Known rows, with every step that occurs
rimub, mavaki, gamu: [-1.61  4.45 -2.06 -1.22 -1.96 -0.53  2.12  0.32 -2.47  0.16  2.22  2.31
 -0.06 -3.28 -0.24  1.29  1.33  1.34 -0.16  0.58 -0.01  0.88 -2.30]
vanan, rimub, redut, gamu, mavaki, mopotuv: [ 0.44 -1.45 -0.86  0.41 -0.64  0.44  1.65 -0.21 -6.04  0.08  2.15  3.65
  0.25  2.18 -1.75 -1.61  0.76  2.29  0.27 -1.28  0.08 -1.17  2.93]
vanan, rimub, redut: [ 0.42 -2.90  1.49  1.45 -0.98  0.19  2.65 -1.98 -5.28 -4.09 -1.39 -0.73
  1.14  1.31  0.26 -0.38  1.37  0.15  0.42  0.24  1.76 -4.34 -1.58]
vanan, gamu, mavaki, nukim, redut, mopotuv: [-2.06  0.04  0.15 -0.54  1.17  1.81 -2.36 -0.14  3.77  1.55  4.49  0.50
  0.50 -0.82  0.79  2.12 -2.62 -1.14 -0.48  3.38  0.66  3.84  1.25]
vanan, gamu, mavaki, nukim, redut: [-2.74  1.45 -1.37 -1.82  0.75  1.19 -0.66 -2.47  2.97  2.08  4.23 -0.52
  2.10  1.38  2.38  1.35 -1.63 -1.46  2.68  3.81  3.09  0.99  1.85]
gamu, mavaki, nukim, vanan, rimub, redut: [-1.08 -3.97 -1.91  0.05 -0.87  2.34  2.85 -4.37 -3.51 -2.19 -1.63  2.58
 -0.09  3.06  0.60  2.86  0.62 -3.34  3.27  0.89  0.84  0.50  1.10]
gamu, mavaki, mopotuv, vanan, rimub: [-0.02 -2.33 -4.80 -2.21 -2.64 -0.96  1.34  1.80  1.03 -1.48 -2.17  3.40
 -2.41  1.89 -0.15 -1.44 -2.49  1.57  2.33 -1.82  1.08  0.58  0.34]
nukim, mavaki, mopotuv, vanan, rimub, redut: [ 2.06 -3.16 -3.33  2.07 -3.32 -2.42  1.26  1.25  2.02 -0.51 -5.22  0.74
 -2.49  1.35 -3.03  0.85  1.10 -1.80  1.41 -0.74  2.79 -2.74  0.56]
mopotuv, vanan: [ 2.41  0.54  0.39 -0.80  1.67 -1.31 -0.69 -0.56  2.61 -0.05 -3.19 -4.09
  0.72  0.10  1.70 -1.56 -0.71 -1.16 -0.37 -1.54 -3.21 -1.45 -3.47]
vanan, rimub: [-0.01 -0.64 -0.70 -0.18 -1.84 -0.03  2.15 -0.39 -2.48 -3.18 -2.12 -1.14
 -1.35  0.49  1.55 -1.76 -0.16  2.10 -1.04 -0.17  2.19 -2.25 -0.78]
rimub, redut: [ 2.55 -1.03  2.41  1.30  2.23 -1.26  1.30 -3.61 -3.29 -1.08 -0.88 -1.92
  3.00 -0.25  1.67 -1.10  2.49 -0.62  0.11 -0.16 -0.79 -3.63 -2.21]
nukim, redut, mopotuv, vanan, rimub: [-1.12 -5.02  3.43  0.96 -0.75 -0.39  0.10  5.44  3.69 -3.39 -2.37 -4.17
  0.28  1.34 -1.59  0.53 -2.29 -1.62 -0.84 -0.54 -0.14 -0.12 -1.81]
rimub, mavaki: [-0.51  1.95 -0.28  0.26 -0.21  0.38  1.86  0.70 -0.84 -1.77 -0.58  1.33
 -1.45 -2.75  1.46 -0.29 -0.07  3.09 -0.85 -1.86  0.49  0.38 -0.40]
nukim, redut, gamu, mavaki, mopotuv: [-0.88 -0.45  0.49 -1.85  1.76 -1.50  0.24  1.82  0.45  2.41  3.47  0.17
  2.19  0.55  0.84 -3.43  0.63  2.90  1.76 -1.69  0.78  1.27  5.58]
vanan, gamu, mavaki, mopotuv, redut: [-0.24  2.85 -2.23 -2.29 -0.93 -1.25 -1.67 -2.31 -0.89  2.47  3.98  4.70
  0.85 -0.08 -0.02 -0.23 -0.45  2.15  0.90  2.36  1.64 -1.02 -0.01]
vanan, rimub, redut, mopotuv, mavaki, gamu: [-1.82  0.13 -0.15  3.03 -0.96  0.49  0.69  2.25 -4.99 -1.19 -0.58  4.07
  0.25 -0.17 -4.36  3.24  1.11 -2.16 -1.38  2.38  0.60 -0.20 -2.54]
redut, mopotuv: [ 1.89 -0.51  2.26  1.20  1.88 -0.57 -0.82  0.03  1.53 -1.28 -0.81 -0.65
 -1.16 -3.38  1.71 -1.39  0.09  1.96 -4.39 -1.67 -3.43  1.40 -2.06]
vanan, gamu: [-0.21  3.74  0.38  0.93  2.06  0.55 -0.38 -3.38  1.58  0.09  1.65 -2.43
 -0.39 -0.98  1.27 -1.11 -0.21  0.53 -3.52  1.62 -1.96 -1.73 -3.94]
mopotuv, vanan, gamu: [ 1.01  2.97  0.03  0.30  2.27  0.02 -1.94 -1.32  4.49  0.64 -0.10 -4.27
  0.06  0.58 -0.27  0.02 -2.10 -1.89 -2.47  0.68 -3.44 -1.56 -6.27]
nukim, redut: [-0.96 -1.45  2.62 -0.07  1.43 -1.65  1.84  0.00  1.24 -1.50 -0.68 -4.58
  2.95 -0.03  2.70 -1.65  0.95  0.08  1.16 -0.26  1.61 -1.82  1.14]
mavaki, mopotuv, vanan, rimub, redut: [ 0.52 -3.94 -0.72  0.50 -2.58 -2.16  1.14  0.98 -2.06 -2.10 -1.61  0.04
 -0.22  1.25 -2.48  0.01  0.05 -2.10  1.54 -0.90  1.08 -2.03 -1.31]
mopotuv, redut, gamu: [ 2.27  2.79  4.66 -1.78  0.40 -0.75 -3.05 -0.58 -3.20  2.16  1.18 -2.74
  2.71 -0.46 -0.11 -2.12  2.86  2.31 -0.57 -0.13 -1.00 -3.07  0.71]
mopotuv, mavaki, nukim: [-1.05  3.98 -2.54 -0.82 -0.67  0.02 -1.79 -0.47  0.41  1.23 -3.61  1.80
 -1.90 -1.11  1.45  0.36 -0.11 -1.24  1.79  0.98  3.59  2.23  2.76]
mavaki, nukim, redut: [-1.34 -1.30  1.06 -1.90 -1.20 -1.20 -0.42 -1.03  2.21  0.73  0.13 -2.91
  2.37 -0.95  2.90 -0.36  1.70 -1.80  3.20  1.50  4.40  0.68  3.64]

Rows
[-0.34  1.34  0.44  2.48  2.60  0.14 -1.17  2.20  1.02 -0.66 -3.54  2.22
 -2.55 -2.37  0.29 -0.18 -1.11  1.35 -3.47 -1.35 -1.66  2.68 -0.46] -> redut, mopotuv, mavaki
[ 1.23 -0.61  3.25  1.93  0.77  1.26  0.78 -0.90 -5.03 -1.80  0.80 -2.78
  1.60  2.18 -1.41 -1.46  1.84  0.81 -1.54 -0.72 -0.67 -4.29 -0.34] -> vanan, rimub, redut, gamu
[ 0.99 -3.56  0.82 -1.89  0.64  0.40 -2.56  2.39  6.03  1.72  0.00 -1.20
  1.22  0.30  0.56  1.57 -2.47 -2.83  2.46  0.77 -1.03  4.22  0.96] -> gamu, mavaki, nukim, redut, mopotuv, vanan
[-0.86 -0.68 -1.41 -2.65  0.06 -0.14  0.61 -1.68  1.86  1.09  1.14 -1.04
  2.47  0.46  3.55 -0.06 -0.27 -0.50  4.61  1.06  3.77  1.12  4.61] -> gamu, mavaki, nukim, redut
[-1.49 -3.75 -0.02  0.67 -2.45  1.46  2.30 -3.45 -3.56 -2.63 -2.16 -0.59
 -0.55  1.42 -0.15  2.33  2.23 -4.39  1.86  0.90  1.76 -0.53  0.35] -> mavaki, nukim, vanan, rimub, redut
[ 1.24  4.11 -3.28  0.01 -0.92 -2.35  1.14 -2.13  1.80  3.05 -2.39 -0.94
 -0.23 -2.23  0.82  0.15  3.74  0.73  0.06  1.34  0.48 -1.62 -1.12] -> nukim, mavaki, gamu
[ 2.78  2.91  0.43 -0.99 -1.83 -3.05 -2.79  1.16  1.19  4.91 -0.71  0.44
 -0.87 -1.58 -1.76 -2.12  4.46  3.22  0.28 -0.39  2.15 -1.67  6.06] -> nukim, mavaki, mopotuv, redut, gamu
[ 2.34  2.45  0.39 -0.75  3.69  1.15 -0.35 -2.11 -1.24  1.64  1.18 -0.90
  0.90  0.59  2.18 -3.15  0.18  3.85 -0.77 -1.95 -3.26 -0.43  0.91] -> redut, gamu, mavaki
[ 2.74  1.36 -1.51 -1.87  1.72 -0.85 -1.73  1.01  1.96  3.80  0.42  0.60
 -0.23  0.82 -0.58 -2.70 -1.15  1.48  0.27 -2.68 -4.30  2.07  0.99] -> redut, gamu, mavaki, mopotuv, vanan
[-2.65 -4.26  2.25  1.37 -2.39  1.42  1.14  7.99  2.70 -4.75 -1.16 -1.18
 -1.50  0.42 -3.05  2.64 -3.45  0.13 -0.86 -1.54  1.40  1.64 -0.47] -> nukim, redut, mopotuv, vanan, rimub, mavaki
[ 1.27  0.32 -1.47 -3.88 -1.86 -2.64 -0.70 -0.93 -2.74  1.44  0.92  4.38
  1.19 -0.87  1.44 -1.57  1.46  3.54  3.18  0.00  2.22 -0.84  2.68] -> gamu, mavaki, mopotuv, redut
[-0.24 -3.68  1.53  1.92  2.82  3.46  3.47 -2.79 -4.91 -1.64 -0.11  0.01
  1.15  4.69 -1.33  0.67  1.43 -0.50 -0.24 -1.62 -4.19 -1.88 -0.25] -> nukim, vanan, rimub, redut, gamu, mavaki
[-2.30  0.76 -1.57 -0.62 -1.41  1.67  1.32 -1.01  1.24 -0.30 -1.66  1.91
 -3.09 -2.78  1.54  2.64  0.86 -1.81  0.83 -1.01  0.85  4.23  1.20] -> rimub, mavaki, nukim, vanan
[ 1.64  2.43  2.63 -2.67 -1.91 -2.81 -2.84  0.98 -2.62  3.51  2.20  0.62
  1.56 -1.65 -1.26 -3.20  3.34  2.75 -0.27 -0.63  1.03 -1.66  3.22] -> mavaki, mopotuv, redut, gamu
[-3.52 -2.17 -1.19 -1.76 -5.55  1.04  0.64  4.95  2.43 -2.38 -1.36 -1.49
 -1.36  1.24 -1.61  3.19 -2.51 -2.52  4.37  0.63  6.81  0.99  2.64] -> mopotuv, vanan, rimub, mavaki, nukim, redut
[-1.03  3.91 -0.61  1.18  1.11 -0.75 -0.82  2.24  0.01  1.58 -0.95  3.59
 -1.24 -3.28 -1.41  1.54  0.23 -0.42 -2.80  0.73 -1.94  3.03 -2.62] -> redut, mopotuv, mavaki, gamu
[-0.89 -2.15  1.28  4.41  0.74  1.11  0.62  2.31 -3.39 -3.79 -3.31  2.96
 -1.84  0.58 -2.52  1.80 -0.89 -0.95 -2.29 -0.41  1.18  0.07 -0.81] -> vanan, rimub, redut, mopotuv, mavaki
[ 1.26 -1.68  1.23  0.67 -1.64 -1.31 -0.39  2.53 -2.39  0.48  0.04 -1.02
  0.30  2.03 -4.23 -1.23  0.55 -1.63 -0.45 -1.63 -0.71 -2.42 -0.25] -> mavaki, mopotuv, vanan, rimub, redut, gamu
[ 0.16  2.77 -2.11 -0.43 -0.08 -1.74 -2.02  0.49  4.55  1.83  1.05 -0.68
 -1.13 -0.46 -1.31 -0.50 -1.73 -1.44 -1.85  0.47 -2.09  0.39 -4.20] -> mavaki, mopotuv, vanan, gamu
[-1.03 -0.50  2.34  0.06  0.23  0.42 -4.58  2.60  7.67  2.20  1.95 -3.90
  0.64 -0.23 -1.60  2.75 -2.73 -5.61 -1.25  3.48 -1.22  2.87 -2.73] -> mavaki, nukim, redut, mopotuv, vanan, gamu
[ 1.34 -0.90  0.92  1.05  1.25  2.02  1.46 -2.06 -6.18 -1.06  1.74  0.01
  1.78  3.48 -0.70 -1.29  0.74  2.09 -0.01 -0.80 -1.00 -3.33  0.64] -> vanan, rimub, redut, gamu, mavaki
[-2.27  2.42 -2.84 -1.48 -4.85  0.43  1.67  3.62 -1.11 -1.94 -0.16  1.10
 -1.75 -0.10 -3.06  2.89 -1.08 -0.87  1.06  0.71  0.70 -0.27 -4.19] -> mopotuv, vanan, rimub, mavaki, gamu
[ 0.80 -4.07  3.12  3.01 -0.21  0.52  0.95  0.63 -3.69 -3.94 -0.81  0.38
 -0.39 -0.34 -1.30  0.19  0.24  0.04 -3.03 -0.55 -0.88 -2.01 -2.74] -> vanan, rimub, redut, mopotuv
[-1.76 -2.64 -0.18  0.69 -0.42  0.72  3.47 -1.23 -1.15 -4.82 -3.72 -1.75
 -2.40  0.89  1.12  0.20  0.84 -0.11 -1.41 -1.45 -0.72 -0.58 -1.79] -> nukim, vanan, rimub
[ 0.06  3.45 -2.22  0.25  3.19  1.36  0.24 -3.90  0.65  0.55  2.07  0.43
  0.04  0.65  2.08 -0.57 -1.97  1.99 -1.54  1.14 -2.13 -0.66 -3.33] -> vanan, gamu, mavaki
[ 2.74  0.28  2.28  1.00  4.55  1.17  0.37 -3.53 -4.07  1.51  2.24 -0.49
  3.24  1.64  0.68 -1.86  1.51  1.37  0.09 -1.28 -4.13 -2.39 -0.39] -> rimub, redut, gamu, mavaki
[-0.64  2.55 -1.90 -1.28 -3.15  0.78 -0.37 -0.30  0.20  0.39  0.02  2.14
 -2.71 -3.24  1.65  1.23 -0.16  1.27  1.08  0.31  3.30  2.81  2.25] -> rimub, mavaki, nukim
[ 1.61  0.72 -3.85  0.86 -1.46 -3.30  0.93 -0.22  3.71  1.94 -3.98  1.29
 -3.12 -2.83  1.22 -2.07  2.41  2.79 -0.25 -1.52  2.74  0.66  3.41] -> nukim, mavaki, mopotuv
[ 2.45 -0.18  0.25  0.03  2.26 -0.82  0.50 -1.56 -3.45  3.02  3.23  2.78
  2.04  0.20 -0.25 -2.23  1.61  1.84  0.26 -1.92 -2.53 -0.47  2.71] -> rimub, redut, gamu, mavaki, mopotuv
[-2.24  1.89  2.41 -1.32 -1.32  1.21 -0.88  2.97  1.08  1.89  3.24 -1.76
  0.69 -1.66 -0.29  0.77  0.58 -0.15  2.22 -0.16  3.72  2.22  6.03] -> rimub, mavaki, nukim, redut, gamu
[ 1.26  1.73 -1.83 -0.67  0.98  2.32 -4.74 -0.85  5.54  3.13  1.57  0.79
 -1.96 -0.17 -0.26  2.21 -3.94 -2.25 -1.97  2.31 -3.85  4.15 -3.68] -> redut, mopotuv, vanan, gamu, mavaki, nukim
[-0.04  0.41  4.68 -0.32  3.02 -0.62  0.14  1.14  0.56  1.00  1.64 -6.02
  3.82  0.60  0.91 -2.76  1.77  0.96 -0.54 -1.17 -0.50 -1.48  2.24] -> nukim, redut, gamu
[-1.18 -1.47 -0.47  2.47 -2.19  1.62 -1.11  1.49 -2.39 -1.76 -2.89  4.10
 -2.51 -0.39 -2.49  2.74 -0.60 -2.27 -0.35  1.54  4.15  2.25  2.10] -> vanan, rimub, redut, mopotuv, mavaki, nukim
[ 1.92  1.38 -0.40  1.21  3.77  1.75 -2.77 -0.46  4.89  1.09  1.16 -0.37
 -1.00  0.30 -0.87  1.11 -4.50 -0.38 -3.98  0.40 -7.11  1.89 -6.84] -> redut, mopotuv, vanan, gamu, mavaki
[-1.33  1.54 -1.96  0.77  4.31  2.42  1.48 -4.95  1.90 -0.29  0.86  0.03
 -0.23  1.78  2.30  0.82 -0.98 -0.47 -2.08  0.23 -4.95  0.55 -4.00] -> nukim, vanan, gamu, mavaki
[-0.30 -2.71  0.73 -1.35  0.34  0.95 -1.02  0.74  2.75  0.88  2.01  1.07
  0.99 -1.18  2.14  0.59 -1.24 -0.31  1.71  0.86  1.59  4.15  3.30] -> gamu, mavaki, nukim, redut, mopotuv
